What can hang from each mark
zadod: gudu tivok vudeb
tivok: zadod zimur
zimur: tivok
gudu: tivok zadod
ririn: tivok vudeb
vudeb: ririn
kigisi: zadod zipe
saduzap: dupovut
dupovut: ririn saduzap

Each row was made from one small tree. The marks that hang from a mark follow it in brackets, in alphabetical order. Every link used is in the known rows. Write each row's tree.
(in the rows, 128 means zero)
Known rows
tivok[zadod[vudeb] zimur]: [142 121  93 106 115 124 149 131 119 100 103  69 118 116 110 128  90  99
 149  90 129  77 120]
tivok[zadod]: [133 107 122 119 124 131 129 122 120 142 118 121 106 106 125 119 112  96
 144 123 126 101 149]
tivok[zadod[gudu] zimur]: [129 100 109 121 123 115 161 141 110 116 102  83 104  92 147 124  85  43
 132 100 143  77 196]
kigisi[zadod[gudu]]: [127 138 130 128 118 121 112 145 115  75 136 142 125  95 136 151 133  62
 114 126 137 111 160]
kigisi[zadod[gudu tivok vudeb] zipe]: [134 164 112 135 111 131 125 149 127  49 122  81 142 110  80 167 161 130
 133 103 134 116  90]
dupovut[ririn[tivok] saduzap]: [128 131 177 170 106 126 132 124 121  73 137 104 125 117 119  68  83 126
 119 184 114 116  87]
zadod[gudu tivok[zimur] vudeb[ririn]]: [124 138 117 126 100 116 178 157 123  97 114  77 148 141  80 160 128 180
 140  74 155 127 128]
vudeb[ririn[tivok[zadod[gudu] zimur]]]: [125  95 135 152 109 128 157 153 104  95 105  96 115  87 111 122  86  73
 131 109 152  78 190]
dupovut[ririn[tivok vudeb] saduzap]: [112 133 178 169 100 133 141 129 128 100 163 103 135 104 111  69 100 179
 121 165 130 113  89]
zadod[gudu[tivok[zimur]] vudeb[ririn]]: [139 133 138 132 100 132 128 165 121  68  98  76 166 137  98 149 115 107
 117  86 139 115 134]
ririn[tivok[zadod] vudeb]: [118 104 135 137 110 141 144 138 123 135 136 110 114  89 100 110 122 128
 131 136 137  85 148]
saduzap[dupovut[ririn[tivok vudeb]]]: [114 131 185 180 112 145 142 135 111  98 189  98 135 100 134  84 121 132
 119 158 147  88 147]
ririn[tivok[zimur] vudeb]: [116 121 109 144 118 131 171 149 123 106 137  90 141 107 113 136 109 138
 119 112 154 101 132]
dupovut[ririn saduzap]: [127 134 167 150 111 123 126 114 127 105 143 119 125 120 138  79  88 141
 132 152 117 128  92]
saduzap[dupovut]: [127 131 149 144 134 135 137 132 116 114 154 133 125 128 164 119 117  85
 135 140 132 116 157]
zimur[tivok[zadod[gudu vudeb[ririn]]]]: [132 122 139 119 103 128 114 145 131 109 116 112 118 130  59  98  98 149
 136 128 137  89 150]
ririn[vudeb]: [113 130 129 129 121 135 138 133 136 155 154 130 139 116 118 131 143 180
 129 110 141 127 132]
saduzap[dupovut[ririn[tivok]]]: [128 133 183 180 119 139 134 130 103  70 162 100 124 112 143  82 106  86
 120 175 133  90 143]
vudeb[ririn[tivok[zadod]]]: [129 102 146 151 109 145 127 136 115 121 123 132 115 103  91 113 112 129
 141 134 137  98 146]
zadod[tivok]: [123 130 114 124 120 123 164 135 130 132 122 112 128 144 103 147 139 162
 140 121 136 143 122]
vudeb[ririn[tivok[zadod zimur]]]: [130 100 117 148 111 138 152 142 109 101 109 107 118  99 102 127  82 111
 146 100 150  87 157]
vudeb[ririn[tivok]]: [124 121 152 158 113 142 124 141 122 104 132 139 140 124  93 126 130 160
 128 135 140 128 124]
gudu[zadod[tivok[zimur]]]: [118 152  71 113 118 124 179 145 131 101  93 110 139 147 108 208 108 159
 139  55 150 148 115]
zimur[tivok[zadod]]: [134 111 107 117 124 131 128 127 132 129 108 122 101 127  92  95  82 114
 140 145 131  92 151]

Write each row's tree
[135 119 140 111 110 118 125 138 120 115 117  85 111 107 109 113 123  81
 128 132 122  85 149]
tivok[zadod[gudu vudeb]]
[136 122 127 107 111 117 126 142 130  99 108  87 105 130  75  90  94  96
 126 154 124  76 149]
zimur[tivok[zadod[gudu vudeb]]]
[131 112 171 161 100 129 133 119 114  86 129  98 100  95 118  58  67  93
 135 178 114  89 106]
dupovut[ririn[tivok[zadod]] saduzap]
[141 135 155 122 108 125 109 156 127  75 105  77 149 143 102 133 140  77
 102 140 116 116 124]
zadod[gudu[tivok] vudeb]
[115 129 156 178 114 142 169 142 105  80 175  74 138  96 144 100  90 117
 127 124 160  76 155]
saduzap[dupovut[ririn[tivok[zimur] vudeb]]]
[133 144  87 110 111 116 186 142 127  92 107  63 141 152  86 159 120 168
 147  89 141 123  91]
zadod[tivok[zimur] vudeb]
[142 165  93 107 107 139 120 154 130  54  77  82 165 157  98 200 105 109
 118  67 125 127  81]
gudu[tivok[zimur] zadod[vudeb]]
[115 132 147 167 100 127 166 134 122  82 149  78 138 100 120  86  67 154
 125 138 142 101  98]
dupovut[ririn[tivok[zimur] vudeb] saduzap]
[137 163 107 119  99 150 111 158 131  63  87 111 177 156  81 205 109 160
 129  44 138 141  85]
gudu[tivok[zimur] zadod[vudeb[ririn]]]
[139 128 172 150  91 126 126 122 117  65 125  72 110 108  91  57  74 118
 136 178 103  79  70]
dupovut[ririn[tivok[zadod[vudeb]]] saduzap]
[112 136 175 160 118 143 136 126 118 134 196 113 137 102 150  91 126 149
 133 124 147 102 156]
saduzap[dupovut[ririn[vudeb]]]
[120 172 116 114  98 139 137 145 141 110 118 133 157 164  51 202 153 252
 145  64 139 165  71]
gudu[zadod[tivok vudeb[ririn]]]
[136 160  97 112 101 125 137 142 126  59 129 112 140 135  74 168 153 157
 145 109 132 127  76]
kigisi[zadod[tivok vudeb]]
[138 113 122 126 107 114 158 153 107  63 100  45 112 101 101 113  88  45
 120 131 133  57 149]
ririn[tivok[zadod[gudu vudeb] zimur]]
[127 138 102 113 108 104 188 155 123  84 105  55 136 142  97 157 123 134
 129  96 144 113 127]
zadod[gudu tivok[zimur] vudeb]
[124 172 104 103 107 129 146 142 140  97 109 106 145 162  72 195 147 203
 135  85 128 153  65]
gudu[zadod[tivok vudeb]]
[120 101 104 134 113 135 167 143 116 118 124  81 117  85 111 122  89 108
 135 108 150  74 158]
ririn[tivok[zadod zimur] vudeb]
[122 168  87 113  98 134 162 149 134  90 104 109 160 159  65 212 124 235
 151  33 153 150  78]
gudu[zadod[tivok[zimur] vudeb[ririn]]]
[125 170 128 117 107 144  99 137 139 107 126 148 157 147  78 185 140 217
 134  74 130 151  75]
gudu[zadod[vudeb[ririn]]]
[134 147  92 119 118 141 129 151 128  75  75 110 158 143 126 198  96  84
 118  65 131 137 122]
gudu[tivok[zimur] zadod]
[143 118 102 125 109 126 155 141 112  66 100  55 116 111  92 118  86  81
 137 124 131  66 111]
ririn[tivok[zadod[vudeb] zimur]]
[113 100 151 140 109 129 145 151 118 129 140  96 109  79 109 107 123  90
 113 145 139  76 184]
ririn[tivok[zadod[gudu]] vudeb]
[135 119 123 134 120 122 144 160 116  81  90  77 145 124 141 151 101  30
 107 108 134 112 175]
zadod[gudu[tivok[zimur]]]
[127 122 120 157 117 136 151 147 115  86 116 115 142 121 105 138  99 146
 131 109 152 113 133]
vudeb[ririn[tivok[zimur]]]
[146 168 105 134 122 147  90 130 131  55 133 109 146 105  95 158 142 134
 138 101 124 110  54]
kigisi[zadod[vudeb] zipe]
